Each row was made from one walk, in order. Every step used is in the known rows, and no mark comes twice. Write each row's walk.
Known rows
boriko -> tofi: [-2.149 -6.554 -0.810 -1.380 -1.881  1.455 -1.286  4.816  3.864  2.318
  1.292 -0.981  0.924 -2.148 -0.122 -0.316  2.039 -0.254  0.946 -0.035
  0.656 -1.337]
tofi -> dugeza -> limov -> boriko: [-3.058  1.757 -0.650  3.370  0.157 -1.344  1.698 -7.554  2.140 -0.952
 -0.326 -0.131 -2.752  0.645 -2.409 -0.431  0.888  1.450 -1.019 -0.810
 -2.508  0.004]
limov -> tofi -> gukedon -> boriko -> gepup: [ 2.729  3.998  4.242 -1.161 -1.419  1.500 -1.217 -1.737 -4.428 -5.636
  3.789  0.446 -4.005 -1.241  0.368 -0.634  0.835 -2.055 -4.179 -2.138
  0.613  2.636]
gepup -> limov -> tofi -> gukedon -> boriko -> dugeza: [ 6.397  5.998  1.762 -3.868  0.927 -0.272 -2.209 -1.596 -4.351 -4.187
  0.366 -0.579 -5.749 -1.501 -0.003 -0.759  0.504 -0.961 -1.658  1.525
  3.562  4.161]
gogi -> tofi -> dugeza: [-0.823 -2.885 -1.432 -0.623 -1.452  0.981  2.626  1.590  0.575  0.603
 -4.879  2.770  3.721  3.144  2.235 -1.427  2.261 -0.585  1.311 -0.122
 -0.769 -2.545]
gukedon -> boriko -> dugeza: [ 4.941 -2.248  1.344  0.158  0.006  3.767 -1.696  6.426 -0.620 -1.595
 -0.614 -1.107  0.590  0.250 -0.734 -3.442 -3.596 -1.390  2.837 -1.668
 -0.698  1.517]
dugeza -> limov: [-5.054 -5.215 -3.703  2.933 -0.792 -3.422  1.978  1.533  4.826  4.192
 -0.303 -2.740  0.315 -1.584 -2.476  0.829  0.957  0.544  2.964 -0.983
 -1.437 -2.147]
gogi -> tofi -> gukedon -> boriko: [ 0.807 -1.755  1.321 -2.004 -1.781  0.101 -0.332 -1.204 -3.115 -2.619
 -3.211 -0.022  0.903  2.900  1.639 -0.067  1.682 -2.417 -0.126 -2.178
  0.577 -2.880]
boriko -> gepup -> gogi -> tofi: [-0.105  0.729 -2.939 -0.097 -1.323  2.502  2.139  8.331  2.791  4.030
  0.416  0.137  2.466 -2.934  0.864  1.061 -0.293 -2.042  1.372  0.558
  1.284 -2.347]
limov -> tofi -> siveno: [-2.508  0.450 -0.193 -0.720  0.249 -0.035 -1.352 -2.102 -1.218 -0.526
 -1.970  2.909  2.458  2.800  0.202  0.435 -2.214  0.016  3.915  0.880
 -2.651  0.524]
tofi -> siveno: [-2.348 -3.146 -0.486 -0.569 -1.390  0.895 -1.287  4.304  1.467  1.916
 -3.515  1.433  4.240  3.038  0.228 -1.224 -3.148  1.084  4.794 -0.819
 -3.317 -1.793]
tofi -> gogi -> limov -> boriko -> gepup: [ 2.061  3.801  3.091  3.262  2.307  1.632  0.691  3.959 -3.811  2.731
  5.042  0.043  3.512  4.401  2.219  0.549 -1.838  0.751 -3.550 -1.186
  1.513 -0.149]
gukedon -> boriko -> gepup -> limov -> tofi: [ 5.504  5.115 -0.157  0.116 -0.015 -0.052 -0.579  1.661 -1.900 -1.254
  3.051  0.216 -3.526 -3.282  0.849  0.373  1.277 -2.817 -2.278  1.587
  3.110  2.657]
gukedon -> tofi: [ 0.017 -4.856  0.100  0.700 -0.680  0.235  0.829  0.538  0.258 -1.314
 -4.361  0.350  2.439 -1.571 -0.011  0.724 -0.176 -0.914  1.875 -1.097
 -1.291 -2.118]
tofi -> gukedon: [-2.576 -3.659  0.720 -0.700 -1.785 -0.454 -0.686  2.690  2.217  1.887
 -0.747  0.262  0.962 -0.045 -0.715  0.054 -0.455 -0.696  1.275 -3.455
 -2.292 -1.744]
gogi -> limov: [-1.645 -3.156 -0.608  0.294  0.760 -1.768  1.904  4.465  0.483  5.918
  0.475 -0.515  5.875  2.701  1.451  1.085 -0.658  1.119  2.512 -0.304
 -1.306 -2.505]
boriko -> dugeza -> limov: [-2.307 -3.695 -2.267  1.462 -0.386 -0.940  1.982  6.052  3.452  3.700
  0.763 -3.705 -1.290 -1.043 -2.569 -1.232  0.457  1.739  3.886  0.037
 -0.038  0.475]
tofi -> dugeza: [-0.050 -3.110 -0.592  0.964 -1.577  1.196  0.970  1.627  3.185  0.377
 -3.226  2.208  2.004  0.809  0.262 -2.373 -0.848  0.104  0.545 -1.899
 -2.877 -0.472]
tofi -> gogi -> limov -> boriko -> dugeza: [ 3.726  3.121  2.952  2.079  4.281  2.035 -0.233  3.028 -4.964  2.144
  2.136 -0.325  3.601  5.517  1.457 -0.762 -3.891  1.542 -0.389 -0.349
  1.377  0.950]
gogi -> limov -> tofi -> gukedon: [-2.343  1.973  1.598 -2.666  1.295 -3.149  1.082 -3.789 -3.459  1.208
  1.765  0.749  1.419  3.036  1.836  2.330  1.351  1.631 -1.367  0.198
 -0.319 -0.231]
limov -> boriko: [-2.131 -0.663  0.410  3.745  1.575  1.083 -0.823 -0.666  1.904  2.914
  1.584  0.935  2.146  0.224 -1.703  0.556 -2.907 -2.350  4.340 -1.961
 -3.380 -0.916]
tofi -> gogi: [ 0.773 -5.089 -0.941  4.387 -0.136  0.517 -0.872  4.581  2.136  2.764
 -2.017  0.807  4.334  1.123  0.583 -1.291 -3.554 -2.302  1.163 -3.469
 -0.529 -1.497]
gukedon -> tofi -> dugeza -> limov: [-0.877 -2.517 -0.980 -0.060 -1.579 -2.271  3.548 -5.963  0.706 -5.075
 -5.869 -1.060 -2.669 -1.569 -0.457 -0.431  3.845  2.583 -2.982  0.056
 -0.373 -1.152]
dugeza -> limov -> boriko -> tofi: [-5.467 -1.517 -0.853  1.050  0.406 -1.315 -0.194 -3.963  2.706  1.175
  4.169 -3.433 -3.938 -2.228 -2.813  1.474  4.023  1.140 -0.509  1.283
  1.020 -0.720]
gukedon -> boriko: [ 2.045 -3.931  0.043  2.230 -0.733  1.316 -1.553  0.730  0.890 -0.689
 -1.564 -0.298  1.768 -0.170 -0.694 -1.405 -3.234 -3.166  2.509 -2.924
 -1.897 -1.041]

Which walk is each row?
[ 0.245 -1.462  1.449  2.154  0.661  2.631 -3.137 -1.340 -0.141 -0.339
  2.304  0.308  0.581  0.327  0.104 -0.377 -0.786 -1.277 -2.704 -1.019
  2.002 -0.154]	limov -> boriko -> tofi -> gogi
[ 2.910  1.775 -2.691  2.420  1.747 -2.965 -0.856 -1.015  0.315  2.653
 -1.011  1.930  0.734 -1.241  1.183  1.110 -0.926 -2.703 -0.879  1.233
  2.887  1.117]	gepup -> limov -> tofi -> gogi
[-5.108 -1.560 -3.263  2.650  0.783 -4.319  1.720 -5.074  2.334  2.304
  1.354 -1.009 -1.442 -1.939 -2.294  1.865  1.773 -0.388  1.928  0.516
 -0.726  0.048]	dugeza -> limov -> tofi
[-1.071  5.052  2.126 -5.586  1.658 -0.138 -1.361 -4.731 -1.069 -0.628
  3.832 -1.621 -1.819 -0.982  0.134  3.672  0.473  2.317 -4.395  1.488
  1.984 -1.047]	gepup -> gogi -> limov -> boriko -> tofi -> gukedon
[-5.679  0.069 -1.168  0.047 -0.561 -4.952  1.061 -7.024  0.401  0.065
  1.581 -1.505 -3.955 -1.546 -1.996  2.010  3.024  0.581 -0.672 -0.744
 -0.499  0.315]	dugeza -> limov -> tofi -> gukedon
[ 1.775  1.851 -0.251  1.102  1.267 -0.796  0.406 -4.043 -2.520 -3.521
  1.322 -2.754 -4.611 -1.317 -2.280 -1.159  0.341 -0.314  1.002  0.835
  1.132  3.508]	gukedon -> boriko -> dugeza -> limov -> tofi
[-2.247  0.179 -1.835  1.130  1.384 -1.834  1.782 -0.285  0.559  1.700
  2.271 -1.958 -2.951 -1.626 -2.329 -0.040  1.162  1.198  3.005  1.768
  0.628  2.506]	boriko -> dugeza -> limov -> tofi
[-2.455  5.064 -2.180  3.520  0.665 -0.395  1.698 -1.027  4.028  1.764
  5.023 -3.104 -3.797 -5.341 -3.695  1.822 -1.550 -0.132 -0.471 -0.179
 -0.628  0.426]	dugeza -> limov -> boriko -> gepup -> gogi
[-5.135 -0.493 -1.510  4.561  1.323 -2.655  0.797 -4.285  2.863  3.183
  2.162 -2.051 -0.999 -0.506 -3.459  1.410 -0.275 -0.042  2.918 -0.801
 -2.285 -1.286]	dugeza -> limov -> boriko
[-2.633  2.217  2.745 -4.531  1.324  0.659 -1.836 -1.657 -3.736  0.526
  1.863 -0.287  2.318  5.880  1.829  1.611  1.051  4.485 -0.312  3.463
  0.678 -1.455]	gogi -> limov -> boriko -> tofi -> siveno
[-3.408 -4.054 -1.928 -1.752 -2.844 -1.249  1.493 -1.517  4.167 -1.772
 -0.397 -2.304 -3.884 -2.066 -0.859 -1.652  6.089  3.291 -4.158  1.287
  1.865 -0.382]	boriko -> tofi -> dugeza -> limov
[ 4.501 -4.710  1.294  0.664 -1.720  2.601 -3.632  0.643 -0.994 -4.184
 -1.054 -0.779  0.369  0.084  1.239 -2.294 -0.626 -2.248 -4.299 -1.968
  3.342  0.024]	gukedon -> boriko -> tofi -> gogi
[-0.542  3.788  2.940  1.358  1.891  1.439  1.589  4.876 -2.599  4.255
  6.330 -0.627  2.510  2.609  1.109  1.303 -0.124  1.594 -0.332 -0.076
 -0.473 -0.552]	gogi -> limov -> boriko -> gepup
[ 0.508  0.780  1.768  1.919  2.328  3.750 -0.882  4.180  0.080  1.932
  2.348 -0.069  0.568  0.888 -1.950 -1.178 -3.664 -0.523  4.772 -1.072
 -1.945  1.286]	limov -> boriko -> dugeza
[ 1.552 -2.172  2.398 -0.505 -1.934  0.308 -1.912 -0.900 -0.886 -2.886
 -1.461 -0.419 -0.518  0.491 -0.412 -1.294 -1.529 -2.090 -0.644 -4.207
 -1.465 -0.881]	tofi -> gukedon -> boriko
[-2.113  2.654  0.560 -2.554  1.625 -2.060  0.226 -2.182 -4.401  1.177
 -1.054  1.984  4.513  6.044  2.298  1.801 -0.974  2.974  2.295  2.797
 -1.094 -0.486]	gogi -> limov -> tofi -> siveno
[ 1.952  3.361 -2.347 -0.609  0.810 -2.098  0.858 -3.853  1.106 -0.233
 -2.407  3.030 -1.626 -1.697  1.046  0.087  1.733 -0.749 -1.382  2.484
  0.738  1.963]	gepup -> limov -> tofi -> dugeza
[ 0.074  2.628  0.553 -1.344  1.642 -1.448  2.517 -5.025 -3.056 -0.272
 -0.670  2.904  2.395  3.691  2.735  0.322  1.134  1.864 -1.611  1.716
 -0.638  0.925]	gogi -> limov -> tofi -> dugeza
[ 1.227  5.691 -0.949 -2.442 -0.319 -0.550 -0.561  4.358 -1.175  1.546
  1.194  1.752 -1.242 -0.242  1.583  0.789  1.123  0.933  0.305  3.662
  1.707  1.941]	boriko -> gepup -> limov -> tofi -> siveno
[-0.231  0.000 -2.817 -0.721  1.660 -1.267  1.706  2.866  2.677  5.439
 -0.548 -0.547  4.924 -0.792  0.608  2.323 -3.746  0.299  1.840  0.458
 -0.914 -2.529]	gepup -> gogi -> limov
[ 2.833  3.461 -0.422  0.574  3.119  1.390 -1.121  5.121  0.860  4.011
  2.026 -0.466 -1.478 -1.253 -1.456 -0.070 -1.844 -0.332  3.984  1.667
  0.985  1.705]	gepup -> limov -> boriko -> dugeza
[ 2.595 -4.550  0.563  2.656 -0.258  0.367 -0.130 -0.159 -1.666 -2.997
 -5.481  1.053  3.322  0.034  1.459 -0.201 -1.845 -1.714 -1.518 -2.282
  0.518 -1.660]	gukedon -> tofi -> gogi
[ 7.590  7.270  0.816 -0.951 -0.633  0.767 -0.092 -2.120 -2.903 -5.550
  0.391  1.942 -4.805 -2.351  1.783 -1.578  2.261 -1.080 -5.834  1.892
  2.937  4.069]	gukedon -> boriko -> gepup -> limov -> tofi -> dugeza
[ 4.307  3.493  1.665 -1.592 -2.375  2.794 -1.161  2.546  0.685 -3.904
  1.439 -1.428 -2.937 -4.325 -0.582 -0.941 -2.984 -1.782 -4.182 -3.199
  0.235  0.683]	tofi -> gukedon -> boriko -> gepup -> gogi
[-0.214 -2.941  1.041 -1.997 -1.204  0.713 -0.855  0.215 -2.099 -3.604
 -6.883  1.220  3.304  1.843  0.929  0.291 -1.196  1.472  2.428  0.220
 -2.116 -2.220]	gukedon -> tofi -> siveno
[-2.611 -4.267  0.225 -3.751 -2.618  2.030 -2.569  4.864  1.650 -0.022
 -1.462  0.114  1.554  1.448  0.801 -0.968  1.020  1.969  1.535  1.419
  0.264 -1.309]	boriko -> tofi -> siveno
[ 2.045 -2.685  0.975 -0.480 -1.521  1.246  1.592 -2.848 -0.630 -5.369
 -6.657  2.113  0.920 -0.661  1.288 -1.186  0.780  0.507 -1.925 -0.951
 -1.498 -0.877]	gukedon -> tofi -> dugeza
[ 3.771 -2.796  1.590 -2.646 -2.907  3.391 -1.777 -1.966 -0.062 -6.779
 -2.064  0.351 -2.169 -0.156  1.175 -3.636  1.966 -0.177 -4.668 -0.682
  0.976  0.847]	gukedon -> boriko -> tofi -> dugeza
[-0.456  3.416 -0.049 -2.791  2.471  0.588 -0.693 -2.157  0.488  1.754
  3.555 -1.541  1.033 -1.450  0.057  3.269 -0.863  1.289 -1.938  2.770
  1.529 -1.097]	gepup -> gogi -> limov -> boriko -> tofi
[-2.481  2.267 -0.843 -1.396  0.586 -1.294  0.346 -0.771 -1.880 -0.675
 -0.242 -1.265 -2.288  2.217 -1.643 -0.662 -0.091  3.435  3.037  2.941
 -0.039  2.443]	boriko -> dugeza -> limov -> tofi -> siveno
[ 3.360  6.001 -0.955 -1.016 -0.569  0.054  1.635  1.732  0.290 -0.346
  1.377  2.620 -3.518 -2.842  1.588 -0.691  3.361  0.010 -3.733  2.628
  2.066  3.378]	boriko -> gepup -> limov -> tofi -> dugeza
[-0.334  2.823 -1.107 -2.223  0.554 -3.971 -0.618 -2.888 -0.103  1.777
  0.153  1.148 -2.576 -2.317  0.038  2.474  1.986 -1.223 -0.668  0.982
  1.386  0.728]	gepup -> limov -> tofi -> gukedon
[-0.337  0.449 -0.481  0.848 -0.281  0.581  0.820 -4.757  0.480 -1.912
 -1.984  3.740  0.331  0.138  0.633 -1.319  0.158 -0.782  0.286 -0.345
 -2.444  1.713]	limov -> tofi -> dugeza
[ 1.612 -4.819  1.046 -1.505 -2.157  2.299 -2.596  1.597  0.659 -2.834
  0.350 -1.441 -0.649 -1.604  0.142 -1.323  1.122 -1.604 -0.678 -0.581
  1.298 -0.539]	gukedon -> boriko -> tofi
